What can hang from each mark:
J_8: J_303 J_767 J_951
J_607: J_951
J_951: J_196 J_452 J_607
J_303: J_8
J_680: J_767
J_196: J_951
J_767: J_8 J_71 J_680
J_452: J_114 J_951
J_71: J_767

Each row was made from one small tree. The marks that hang from a mark follow it in brackets, in the order of their numbers. Every link used is in the known rows. Write each row's tree.
Known rows:
J_767(J_8(J_303 J_951(J_196)) J_71 J_680): [ -9.5  14.9  -1.6 -13.5   7.9  13.9 -11.3  -0.2  35.6  85.7  -6.3 -15.0
  -3.1 -17.8  -5.2  32.8   1.0 -21.1  -4.3  24.4  -8.3]
J_452(J_114): [ -4.4  -4.4  23.2   2.0 -17.2   3.2  16.5 -33.7 -46.5   3.0   0.2 -35.3
   3.2  -4.2  20.3 -22.6  -6.2  14.7  13.4 -27.7   8.2]
J_196(J_951): [ 15.4  -2.5  18.2  21.5 -18.5   1.6  28.6 -31.1 -54.5  15.1  37.6  -1.3
  -7.2 -13.5   9.8 -28.6 -24.2  -0.4   6.2  -7.6  17.6]
J_767(J_8(J_303 J_951(J_607)) J_71 J_680): [-19.8   2.7   2.5 -21.0 -12.1  24.6 -20.6   6.9  18.2  52.4   8.6 -25.2
   2.9 -13.6   8.4  42.0   6.0  -3.1  -2.9   7.9 -11.4]
J_8(J_303 J_767(J_71 J_680) J_951(J_196 J_452 J_607)): [ 12.3  -2.9 -11.3   7.8  36.3   4.0 -17.9  31.3  43.0   0.3  -5.4  56.7
   7.2  14.4  -4.7  35.4  -4.6   3.4 -15.0  10.6  -2.2]
J_951(J_452(J_114) J_607): [  3.6 -16.5  -2.7   2.0  -1.7 -13.9   7.6 -10.1 -21.5 -83.0  -4.5  -6.4
   9.1   9.5  21.4  -8.4  -2.9  12.0  10.4 -31.4  11.2]
J_607(J_951(J_196 J_452(J_114))): [  8.8   3.5 -10.7  21.7  24.5 -23.9  24.4 -26.2 -20.8 -38.5  -4.9 -35.4
   9.8   2.6  -3.6 -34.0 -12.0   4.5   7.9 -15.4  19.3]
J_303(J_8): [-18.6  10.4  14.3   3.7 -52.4   7.5   6.0 -32.5 -31.7 -25.6  21.2 -10.7
 -12.3 -13.1  17.0 -15.1 -13.3  -7.2  13.0 -10.3   8.3]
J_71(J_767(J_8(J_303 J_951(J_196 J_452 J_607)) J_680)): [ 13.1   2.1 -32.2  -5.0  23.3   1.0  19.2  32.7  38.5 -27.6 -34.7  13.3
   1.7  11.4 -12.4  12.4  12.1 -22.0  -0.4   8.9  -3.5]
J_8(J_303 J_767 J_951(J_196 J_452)): [ 30.1   5.6  10.1  31.5  18.2 -15.0  -1.3  23.3  10.5 -10.5   2.8  69.3
  -4.5  12.3 -30.4 -27.5 -13.7  30.0  -2.0  -1.4 -12.6]
J_452(J_114 J_951(J_196)): [ -5.6   7.3   5.3  -8.7  10.7  -6.4  -4.2 -18.5 -21.1  -8.3  -7.5 -20.4
  -0.9  11.5   7.7 -42.7  15.1  -1.8  -3.1 -14.3   8.4]
J_951(J_196): [ 12.7   6.2 -12.3  11.2   8.9   1.4  23.3 -39.2 -22.6  -3.9  -9.4  -4.9
  -8.2  -0.8   5.2 -12.6 -19.4 -14.5   2.1 -17.5   8.5]
J_680(J_767(J_8(J_303 J_951(J_452(J_114) J_607)) J_71)): [-15.5 -10.8   2.8  -2.6 -10.7 -24.3 -30.8  25.5   5.7 -20.9   6.2   3.4
   8.1   7.9 -10.6   0.6  11.0  44.4  -1.9  11.1 -17.1]
J_767(J_8(J_951(J_196 J_452(J_114) J_607)) J_71 J_680): [ -6.9 -11.9 -14.4 -27.7  24.2  -5.9 -16.4  16.6  46.0  -0.2 -21.7 -11.1
  12.4  -1.8  11.2  41.5  20.5 -28.7  -4.7  14.4  10.8]
J_71(J_767(J_8(J_951(J_452 J_607)) J_680)): [  4.5 -11.4 -11.5  -4.3   8.3   5.8  29.7  12.5   3.4 -24.5 -21.5 -19.4
   1.3   1.1   0.0  11.4  11.0 -17.1   6.2  -3.5   1.8]
J_71(J_767(J_8 J_680)): [ -7.1   2.3  -9.1 -10.3   0.8  24.9  51.6 -30.7 -28.1  12.3 -27.2 -72.5
  -4.4 -11.4   9.9   7.2  -0.4 -25.2  12.2  -6.5   4.0]
J_680(J_767(J_8(J_951))): [  0.7  -2.1  20.3   8.2 -32.0  -1.9   8.0 -24.5 -41.6  46.6   7.6 -33.8
  -7.8 -13.1 -19.2 -35.4  -4.4  21.6   0.5   2.0 -15.9]
J_680(J_767(J_8(J_303 J_951(J_452(J_114))) J_71)): [-16.9  -3.7  19.2   7.1 -14.5 -30.1 -20.8  13.2   1.3  20.0   8.1  -2.9
   2.4  -4.3 -17.9 -11.5   6.1  44.1   3.9  19.7 -19.4]
J_951(J_196 J_452 J_607): [ 20.5  -6.0 -38.7  11.3  25.3 -15.8  14.3 -14.9   2.7 -88.7 -14.9  23.6
  -2.2  13.2   6.3   1.5 -16.3 -18.2  -0.7 -20.5  11.7]
J_8(J_303 J_767(J_71) J_951(J_196 J_452(J_114) J_607)): [  8.6  -6.6   3.2   9.1  35.1 -14.3 -32.7  41.7  25.6 -39.0   1.7  71.0
  10.2  28.6  -6.0   8.6   4.1  37.7  -8.4   1.2  -4.2]

Write each row's tree:
[-25.4   5.1  40.9  -1.5 -32.1  25.7 -16.0  -3.6  -3.8  59.5  27.7   8.0
  -3.3 -14.8  13.2  20.9  -0.8  -2.0  -1.9  16.9   5.3] : J_303(J_8(J_767(J_71 J_680) J_951))
[ -7.6  -1.3 -19.2 -26.3  18.2  20.2 -10.3  -5.4  27.1  43.4 -11.8 -21.5
   1.5  -8.6   8.9  47.7   7.6 -37.9 -10.8  12.4   4.3] : J_767(J_8(J_951(J_196 J_607)) J_71 J_680)
[  8.3   7.5 -21.5 -12.6  11.6  22.7  18.4  21.2  20.7  16.4 -31.1  -6.3
   1.0  10.6  -4.9   8.9  15.5 -22.1  -3.1   4.4  -5.1] : J_71(J_767(J_8(J_303 J_951(J_196 J_607)) J_680))
[  2.9   4.7 -25.7  -8.6  19.0   2.1  -6.3 -16.6 -14.9 -48.3  -3.1  -0.6
  -5.7  19.1   8.1 -22.7   4.2 -14.4 -12.5 -19.5   5.4] : J_452(J_951(J_196 J_607))
[ -3.4  10.2  24.3   2.6 -29.7   5.7  -6.2  -3.3 -15.0  43.2  17.0 -16.6
  -8.4 -15.5 -17.3 -19.8  -3.4  22.9  11.0  -3.4 -22.3] : J_767(J_8(J_303 J_951))
[-16.3  -1.8  11.9   6.1 -15.2  -4.8  -4.2 -24.6 -29.3  60.2  15.9 -28.2
  -9.9 -13.6 -13.7  -3.9  -7.9  20.1  -3.2  13.6 -15.4] : J_680(J_767(J_8(J_951) J_71))
[ -4.7   9.5  25.5  -8.9 -30.9  21.2   2.4  -3.7  -0.7  81.8   2.7 -38.0
  -1.0 -25.4  -5.8  -1.4   3.5  -2.1   7.2   3.9 -14.9] : J_767(J_8(J_303 J_951) J_680)
[ -4.4  -0.5 -10.2 -19.3  13.6  -0.8 -13.1  -6.9 -16.5 -47.3  -9.5 -12.5
   5.0  22.9  15.9 -30.8  20.4  -4.5  -9.2 -22.2   9.9] : J_452(J_114 J_951(J_196 J_607))
[ -8.5   7.4 -18.5 -23.9  11.2  18.8 -20.5  10.9  39.6  46.5  -8.0  -7.3
   2.6  -5.5   3.0  45.2   7.6 -23.0 -10.3  16.5  -5.9] : J_767(J_8(J_303 J_951(J_196 J_607)) J_71 J_680)
[ -7.7  -2.4  -6.3  -4.9   5.1   6.5 -25.4  26.1  44.6 -29.7   5.3  53.4
   2.3   7.5   8.3  38.3   3.5 -24.1 -12.3  22.2  14.7] : J_303(J_8(J_767(J_71 J_680) J_951(J_196 J_452 J_607)))
[ -1.9   2.6 -28.3 -13.2  22.8  -3.0 -20.0  23.2  59.5   4.0 -11.3  14.8
   2.7  -3.7  -4.9  47.3   4.9 -24.6  -7.6  20.9  -5.5] : J_767(J_8(J_303 J_951(J_196 J_452 J_607)) J_71 J_680)
[ 23.3 -14.9  -7.3  22.2  -2.9 -15.3  20.9  -7.8 -28.6 -68.4  31.9  25.4
  -0.8   0.5  10.9 -13.9 -21.6  -4.2   3.6 -11.2  21.7] : J_196(J_951(J_452 J_607))
[  4.2  -6.5  14.0  -0.8 -14.8 -10.9 -26.2  37.9  14.9 -84.9   5.4  58.6
   7.5  21.9   0.5 -21.4  15.9   8.9  -1.3  -1.5   9.8] : J_303(J_8(J_767 J_951(J_196 J_452(J_114) J_607)))
[ 16.4 -20.3   7.6  11.0  -7.1 -18.1  12.7   1.6 -31.1 -68.2  25.4  14.7
  10.3   4.8  19.4 -20.1  -5.2   6.6   6.9 -13.9  26.8] : J_196(J_951(J_452(J_114) J_607))
[ 10.9   3.4  21.4  31.9 -13.8 -20.0   1.5   5.7  -4.8   8.9  17.2  37.7
  -7.3  -5.7 -13.0 -24.7 -15.8  30.8  11.0 -11.3 -11.8] : J_8(J_303 J_951(J_452))
[-16.7   6.3  14.3   9.0 -21.7  -4.7 -14.6  -8.3 -15.8  65.1  17.3 -13.8
  -8.8 -11.1 -20.2  -6.3  -7.5  36.3  -2.5  17.8 -26.0] : J_680(J_767(J_8(J_303 J_951) J_71))
[  5.8  14.5  -4.4  -3.8   8.8  16.6  27.7   9.7  14.7  57.5 -30.0 -11.9
  -4.3  -2.0 -13.2  -2.8  10.1 -19.5   2.9  11.6  -7.3] : J_71(J_767(J_8(J_303 J_951(J_196)) J_680))
